Each row was made from one small tree. The marks that hang from a mark follow it in brackets, in alphabetical order. Every link used is in the known rows. Write each row's tree.
Known rows:
F[T]: [ 1.45  2.19 -1.69  0.55  2.11 -1.02  2.22  1.66  1.12 -1.02 -1.75 -0.25
  0.53 -0.89 -1.29  0.53 -1.22  3.56 -1.75  2.18 -0.70]
G[F[T] Z[N Q]]: [ 1.56 -2.80  0.30  2.52 -1.41  1.72  2.06 -0.41  2.15  1.47  1.50 -3.04
  1.26 -0.84 -5.02 -0.78 -0.41  4.67 -0.91 -0.04  3.09]
Z[N]: [ 1.16 -2.53 -0.81  1.13 -1.76  0.32  0.82 -0.99  0.63 -0.02 -0.05  1.47
  0.64 -1.01 -2.62 -0.23 -2.10  1.33 -1.50  1.44  2.19]
F[G T]: [ 1.41  2.66 -3.90  0.52  5.58 -0.12  1.26  1.50  1.17 -0.38 -2.53 -0.05
  0.76 -0.97 -1.84  0.35 -1.18  3.16 -3.30  2.17 -0.57]
F[G[Z[N]] T[V]]: [ 1.55 -0.46 -6.02  1.99  4.41  1.89  2.21  0.66  2.31  1.00 -1.57 -2.37
  0.86 -0.08 -2.90  0.25 -0.54  4.47 -5.89  4.23  0.66]
Z[G[F] Q]: [ 0.03 -5.11  1.63  2.54 -0.20  1.08  0.07  1.06 -0.86  0.12  1.97  1.14
  2.22  0.39 -2.93 -0.95 -1.75 -0.60 -2.15 -2.48  2.14]
F[G[Z[N Q]] T[V]]: [ 0.93 -1.31 -4.99  2.29  3.34  1.15  0.95  0.32  2.20  1.88  0.15 -2.88
  1.25 -0.04 -3.25  0.21 -0.51  4.34 -5.63  2.80  0.36]
Z[Q[H[N]]]: [ 0.76 -3.13 -0.41  1.62  0.43 -0.09  0.35 -1.65  0.19  0.97  3.77  1.75
  1.84 -0.42 -1.85 -0.01 -1.43  0.91 -0.93 -5.25 -0.65]
H[N S]: [ 0.40  4.18 -1.89  0.85  4.43 -0.18  0.46 -0.88  0.46 -1.47  0.03  0.75
  1.47 -0.08 -1.50  1.32 -2.86  0.89 -2.79 -2.88  0.76]
Z[G[F] N Q]: [ 0.14 -6.62  2.57  3.31 -2.31  1.17 -1.08 -0.58 -0.54  0.02  2.82  2.76
  2.40 -0.42 -4.89 -0.54 -1.77  0.12 -2.20 -2.66  4.40]
G[F Z[Q[H]]]: [ 1.48 -5.63 -0.44  2.11 -1.23  3.46  3.08 -1.01  1.44  1.88  2.48 -1.87
  1.32 -0.10 -3.37 -1.77 -0.63  2.25  0.12 -2.65  1.29]
Q[H[N S]]: [ 1.00  0.58 -2.09  1.34  3.59  1.06  1.43 -2.18  0.65 -1.61  1.52  3.81
  1.52 -0.56 -1.97  1.36 -1.54  1.53 -1.13 -5.64 -0.64]
Z[G]: [ 0.65 -3.00  0.83  2.75  1.38  0.34  1.89  1.03 -0.79 -0.70 -1.54  1.83
  0.91 -0.34 -2.29 -0.06 -1.63 -0.26 -3.63  1.05  1.09]
G[Z[Q]]: [ 0.78 -3.19  0.43  2.65 -1.28  0.22  2.12 -0.39  1.34  2.87  0.52 -3.94
  0.28 -0.95 -2.47 -1.13 -1.24  1.86 -1.90  0.97  0.26]
F[G[Z[Q[H]]] T]: [ 1.19 -0.37 -2.39  2.63  4.23  0.55  1.75 -0.22  2.14  1.79 -0.44 -1.65
  0.79 -1.51 -3.45  0.20  0.26  4.42 -2.95 -0.30 -1.14]
G[Z]: [ 1.50 -2.01 -0.78  2.16 -0.01  1.17  3.80 -0.21  1.36  1.86 -1.65 -3.28
 -0.30 -0.84 -2.25 -1.00 -1.23  1.95 -2.23  2.96  0.59]
H[N Q S]: [ 0.28  6.98 -2.46  0.76  7.45 -0.59  1.12 -1.88  0.95 -2.23  1.26  1.36
  1.41 -2.06 -1.17  2.55 -1.81  2.29 -0.34 -4.71 -2.18]
T[F]: [ 1.57 -2.42 -1.48  0.10  0.18 -0.41  3.92  2.11  0.10 -0.93  0.09  3.51
  0.41  0.19  0.93 -0.45 -4.56 -0.01 -0.50  1.14 -1.21]
T[F V]: [ 1.45 -3.90 -5.41 -0.77  0.75  1.06  3.97  3.18  0.15 -1.15  1.27  2.93
  1.26  2.25  2.57 -0.68 -4.79 -0.10 -3.06  2.94 -1.78]

Write each row's tree:
[ 1.15 -2.59 -1.81  1.72  2.74  2.40  2.23  2.56 -0.30 -2.05 -0.70  1.37
  2.00  1.26 -2.42 -0.14 -1.35  1.36 -4.07  1.11  1.76] : Z[G[F[T[V]]]]
[ 0.80 -3.80  1.42  3.47  2.39  1.26  0.96 -0.19 -0.48 -0.87  3.32  3.37
  2.99  0.32 -4.40  0.56 -0.38  1.63 -2.36 -6.42  1.39] : Z[G[F[T]] Q[H[N]]]
[ 1.54  0.58 -6.34  1.23  5.86  2.00  2.83  1.57  2.04  0.96 -2.16 -3.32
  0.73  0.41 -1.77  0.04 -0.57  4.01 -5.98  4.42 -0.72] : F[G[Z] T[V]]
[ 0.87 -3.40 -2.41  2.45  2.45  1.71  1.73 -1.31  1.33  2.64  0.39 -1.33
  0.66 -1.02 -2.83 -0.89 -0.82  1.34 -2.57 -0.72 -0.27] : F[G[Z[Q[H]]]]
[ 1.20 -3.94 -0.96  2.59  0.51  2.48  1.27  1.02  0.07 -2.00  0.10  2.83
  2.08  0.69 -4.15  0.24 -1.35  2.07 -4.22  1.01  3.84] : Z[G[F[T[V]]] N]
[ 1.02 -4.77 -6.02  0.77  2.32  1.82  3.42  2.34  0.79  1.24  1.61  0.71
  1.28  1.73  1.10 -0.99 -4.32  0.30 -4.45  2.49 -1.43] : T[F[G[Z[Q]]] V]
[ 1.63  0.70 -2.65  2.61  3.86  0.70  2.15 -0.23  2.27  1.14 -2.48 -1.71
  0.21 -1.74 -4.23  0.35 -0.37  4.52 -3.85  3.18  1.01] : F[G[Z[N]] T]
[ 0.26 -3.28  1.47  2.60  0.94  0.44  0.38  1.78 -0.36 -0.55  1.49  0.96
  2.28  0.07 -3.38 -0.22 -1.18  1.36 -2.51 -2.22  1.53] : Z[G[F[T]] Q]
[-0.13 -4.18  0.39  2.24 -2.23 -0.42 -1.37 -2.96  1.19 -0.02  3.82  3.82
  1.71 -1.49 -3.31  0.70 -1.25  2.03  0.04 -5.65  0.67] : Z[N Q[H[S]]]
[ 2.17 -2.62 -3.41  1.58  0.24  3.82  3.70  0.44  2.20  0.19  0.03 -2.76
  1.13  0.55 -3.97 -0.83 -0.79  4.71 -2.94  2.98  3.17] : G[F[T[V]] Z[N]]
[ 1.25  1.18 -7.11 -0.24  5.98  1.11  1.26  2.24  1.27 -0.50 -1.61 -0.54
  1.39  0.83 -0.45  0.36 -1.27  2.99 -5.37  3.42 -1.12] : F[G T[V]]
[ 0.68 -2.12 -2.29  2.16  2.55  1.05  1.22 -0.44  1.21  2.89 -0.47 -2.87
  0.56 -0.97 -2.45 -1.15 -1.41  1.18 -3.25  1.25  0.28] : F[G[Z[Q]]]
[ 1.19 -3.48 -1.93  1.57  1.72  0.25  3.33  1.36  0.67  1.39  0.55  1.52
  0.51 -0.37 -0.49 -0.98 -3.89  0.28 -1.83  0.92 -1.15] : T[F[G[Z[Q]]]]
[ 0.89 -0.34 -5.51  1.72  4.63  1.07  1.54  1.39  2.06  1.84 -0.47 -3.75
  1.25  0.41 -1.86 -0.08 -0.49  3.93 -5.71  2.83 -0.98] : F[G[Z[Q]] T[V]]
[ 1.04 -0.09 -1.68  2.95  2.85 -0.09  0.94 -0.40  2.18  1.93 -0.94 -2.39
  0.67 -1.69 -4.35  0.25 -0.14  4.30 -3.55  1.62  0.89] : F[G[Z[N Q]] T]
[ 1.50 -4.10 -6.57  0.39  3.18  2.48  4.42  2.56  0.76  0.45  0.17  1.10
  0.92  1.78  1.16 -0.98 -4.35  0.32 -4.63  3.77 -1.39] : T[F[G[Z]] V]
[ 1.22 -3.93 -1.53  1.98  0.53  0.31  2.78  0.55  0.90  1.41  0.95  2.22
  0.61 -0.58 -1.45 -0.67 -3.95  0.70 -1.94  0.67  0.12] : T[F[G[Z[N Q]]]]
[ 0.28 -5.42  0.56  3.14 -0.96  1.17 -0.73  0.64  0.02 -0.61  2.76  2.07
  2.84  0.66 -4.48  0.19 -1.23  1.89 -3.79 -1.39  3.59] : Z[G[F[T[V]]] N Q]
